Every row comes from one small tree of marks. The marks that hang from a mark follow it in brackets, in the order of their numbers. Every link used is in the known rows. Which tree was each row made from?
Known rows
k130{k764{k271 k940}}: [  8  -6  11   4 -11  -3  -6 -13   3  23 -24   9  -8  -8 -10  -3  -6  12
  -7   7  -7 -19  -6  13 -15]
k700{k130{k764{k568{k271} k940}}}: [ 14  20  -2  37  -9  13  -8  -7  16  35 -38   6 -33  -6  -4  10 -10   6
 -21   7  -4 -47  -2  -2 -19]
k568{k170{k271} k764}: [ 16 -15  10   6 -11  -2   9 -23   3   2  -6  14 -15 -14  -2  -1 -13 -27
 -15  -6   8 -14  14 -18  21]
k764{k130 k271 k940{k170{k568}}}: [ 15  12  37 -16 -30  -3   7  14  -9  31  -6   6 -12  13  -1   9  -7  41
   3  -1  -8 -30   9  -5 -10]
k940{k271{k170{k568{k764{k130{k700}}}}}}: [ -8 -14   6 -12 -16 -18  20 -10  -8  14 -25   2  -5   6  -5   7  -7   8
   2  -4  10  -9   8 -18   9]
k130{k764{k568{k170{k271}}}}: [  5 -12   9  18  -6   6  12 -26  -7  16 -21  16 -32 -14  16   9   1  -8
 -23  10  -6 -29   3  -4   2]
k568{k170{k940} k764{k130}}: [ 25  -8  -7  -2 -25 -18  12  -8   4   2 -17   7 -11  -4 -11   7  -9 -25
 -12  -9  12 -29  26 -19   1]
k700{k130{k764{k940{k170{k568}}}}}: [ -7  21  26  20 -26  14   5   1 -10  23 -13   2   3   6   1   7 -19  29
   1   0   1 -38  -1 -13  -9]
k940{k170 k271}: [ 10   3  28  -5 -14  -4  19  14  -8  10   8 -12  -3   8   4   6  -8  37
   8  -6  -3  13   2  -1  21]
k271{k170{k568 k940}}: [ -1   3  10   5 -12  -8  23  -3 -10   5 -10  11   1  13   2   1 -12  -2
  -8   1  16 -31  11 -29  16]
k700{k130}: [  3  25  -4   8  -2  12   0  -3   6   5  -8  -3   4   3  -6   2  -5   3
  -5  -7   6 -11  -5 -12  -7]
k170{k568}: [-15   2  12   5   1   6   3  -2  -9  11   1   7   2   2   3  -1  -3   0
   0   7  -5  -9   6  -9   6]
k271{k170{k568{k764{k130}}}}: [  6  -8   0 -15 -25  -5  11  -3   6   5 -11   9 -11   4  -5   7  -8  -2
  -2 -17  13 -20  16 -27  -6]
k271{k170{k568{k764{k130{k700}}} k940}}: [ -5 -10  -6   3 -20 -25  15 -14 -11   7 -33  16   0   7 -10   3  -8 -14
  -3   2  21 -33  18 -24   0]
k940{k170{k568{k764{k130}}} k271}: [  5   0  32  -9 -27  -5  19  11  -9  23  -4  -2 -10   2  -8  10 -11  31
   7 -10  -4  -3  24 -19  11]
k170{k271 k568{k764{k130}} k940}: [ -4   5  15   9 -15  -8   9  -9 -16  23 -28  24 -11 -11 -17  -9  -3 -13
 -16   6   2 -41  38 -41   7]
k130{k700 k764{k568 k940{k170}}}: [ -3  -9  14  24 -18 -12   3   1 -14  19 -24   6 -14   4  11  16  -3  25
   2  20   0 -26  -3  28 -16]
k170{k271 k568{k764{k130{k700} k940}}}: [-14  -3  15   5 -15 -10  -2 -11 -19  25 -30  19  -6  -8 -10  -6  -2  -7
  -6  14  -1 -40  20 -17  -4]
k130{k700 k764{k271}}: [ -9 -20  -3  15  10 -11  -7 -34  -9  16 -33  12   0 -10  -8  -4   1   6
  -1  17  -3   3 -21  24 -12]
k940{k170{k271}}: [  7   4  27   2 -10   1  10   4 -14   4   3   4  -6   2   9  -1  -5  22
   0  -3   2  -2   3 -11  15]
k271{k170{k568{k764}}}: [  3 -10   9   0 -17  -1  13  -9   7   4  -4  13  -5   3  -4   3 -17 -11
  -4 -11  17 -13  14 -22  10]
k764{k271}: [12  0  8 -3  1  0  0 -9  5 14 -8  7 -6 -1 -8 -3 -2  7 -5  2 -3  1 -5  5
 -2]

Write each row's tree
[ 21  -5   3  14 -17 -10  19 -19   6  25 -39  18 -28   2  -5   9  -5  10
 -24   7  10 -33   2  -2  -8] : k130{k764{k271{k170{k940}} k568}}
[ 11 -10  -2  25 -12  -6  17 -17  -4  14 -25  13 -24  -6   6  14  -4 -15
 -22  14   2 -37  12   1  -1] : k130{k764{k568{k170{k940}}}}
[  4   1   8 -10 -23 -19   0  16 -15   4 -10  -7   2  14   7  11  -1  29
  14   2   2 -18  -2  11 -15] : k764{k130{k700} k940{k170}}
[ 10 -13  -7  -3  -6 -19  -7 -20   4  16 -32  13  -8  -6 -20  -1   2  -4
   0   3   3  -1   2  10 -17] : k568{k764{k130{k700} k271}}
[-11   4  33 -10 -22 -14  16  16 -28  26 -12  -8   1  15   7  10  -5  44
  14  10  -9 -19   5   0   6] : k764{k130{k700} k940{k170{k568} k271}}
[ 23 -12  -9  -4 -20 -33  12 -20   4  10 -43  15  -9   5 -21   1  -7  -5
  -7  -3  23 -22   7  -8  -6] : k568{k764{k130{k700} k271{k170{k940}}}}
[ 20 -10  -2  17 -16  -2   3  -4  16  22 -30   7 -40   1   9  12 -12   6
 -17   1   5 -40  -3   2  -8] : k130{k764{k568{k271{k170}} k940}}
[-18 -14  -9  26   6  -7  -2 -20 -10  15 -32  10 -12  -7   6   8   9   0
  -6  24  -5 -12  -8  24 -18] : k130{k700 k764{k568}}
[ 29  -1  10   3  -8   2  13 -14  11  23  -8  12 -31   2   7  17  -2  -3
 -18   6  -3 -17   1  10   2] : k764{k271 k568{k170}}
[ 23   1  30  14 -27  -2   6   2   3  35 -21  10 -28   2   1  14  -7  38
  -8  10  -7 -28   2  20 -17] : k130{k764{k271 k568 k940{k170}}}
[ 21   2   2 -14 -23 -17  10  -1   5  25 -34   8 -29  16   3  18   5  22
  -8   5   6 -38  -5  11 -25] : k764{k130{k700} k271{k170} k568 k940}
[ 32   2  -8  12 -10 -11  11  -2   5  21 -27   9 -43   3   8  17  -2 -13
 -22   5  -2 -44  17 -12   1] : k764{k130 k568{k170{k940} k271}}
[ 33   7  15  -6 -25  -3  16   5  18  24 -16  10 -32  14   3  14  -6  18
 -16   0   7 -35   1   3  -8] : k764{k271{k170} k568 k940}
[ -1  17  -1  15 -15  10  -5  -8   4  13 -24  -1   2  -5  -8   1 -10   8
  -8  -2   3 -33  -7  -5 -19] : k700{k130{k764{k940}}}
[ 27   2   9  -4 -13  -1  17  -5  15  19 -14  11 -30  11   5  14  -2  14
 -14  -3   9 -15  -4   1  -4] : k764{k271{k170} k568}
[ 21 -11   4   9 -22 -24  -9   6   2  15 -24   3 -18   2  -7   7 -15   9
   9  -2   8 -19   8   6  -7] : k568{k271 k764{k130{k700} k940{k170}}}
[ 22 -10  12  10 -18 -17  26 -12   2  10 -11   2  -9  -6 -12   4 -20 -17
 -15  -2   9 -14  25 -16  33] : k568{k170{k940{k271}} k764}
[ 23  -2   4  -7 -18 -14   7 -10   0  28 -28   9 -31   8   7  21   4   5
 -12  14  -5 -40   0  21 -19] : k764{k130{k700} k271 k568{k170} k940}
[ -4   1  24  19 -13 -10  20  -4  -9  26 -17   9  -2  -6 -20  -5 -16  -5
 -11  10   1 -18  33 -26  28] : k170{k568{k764} k940{k271}}
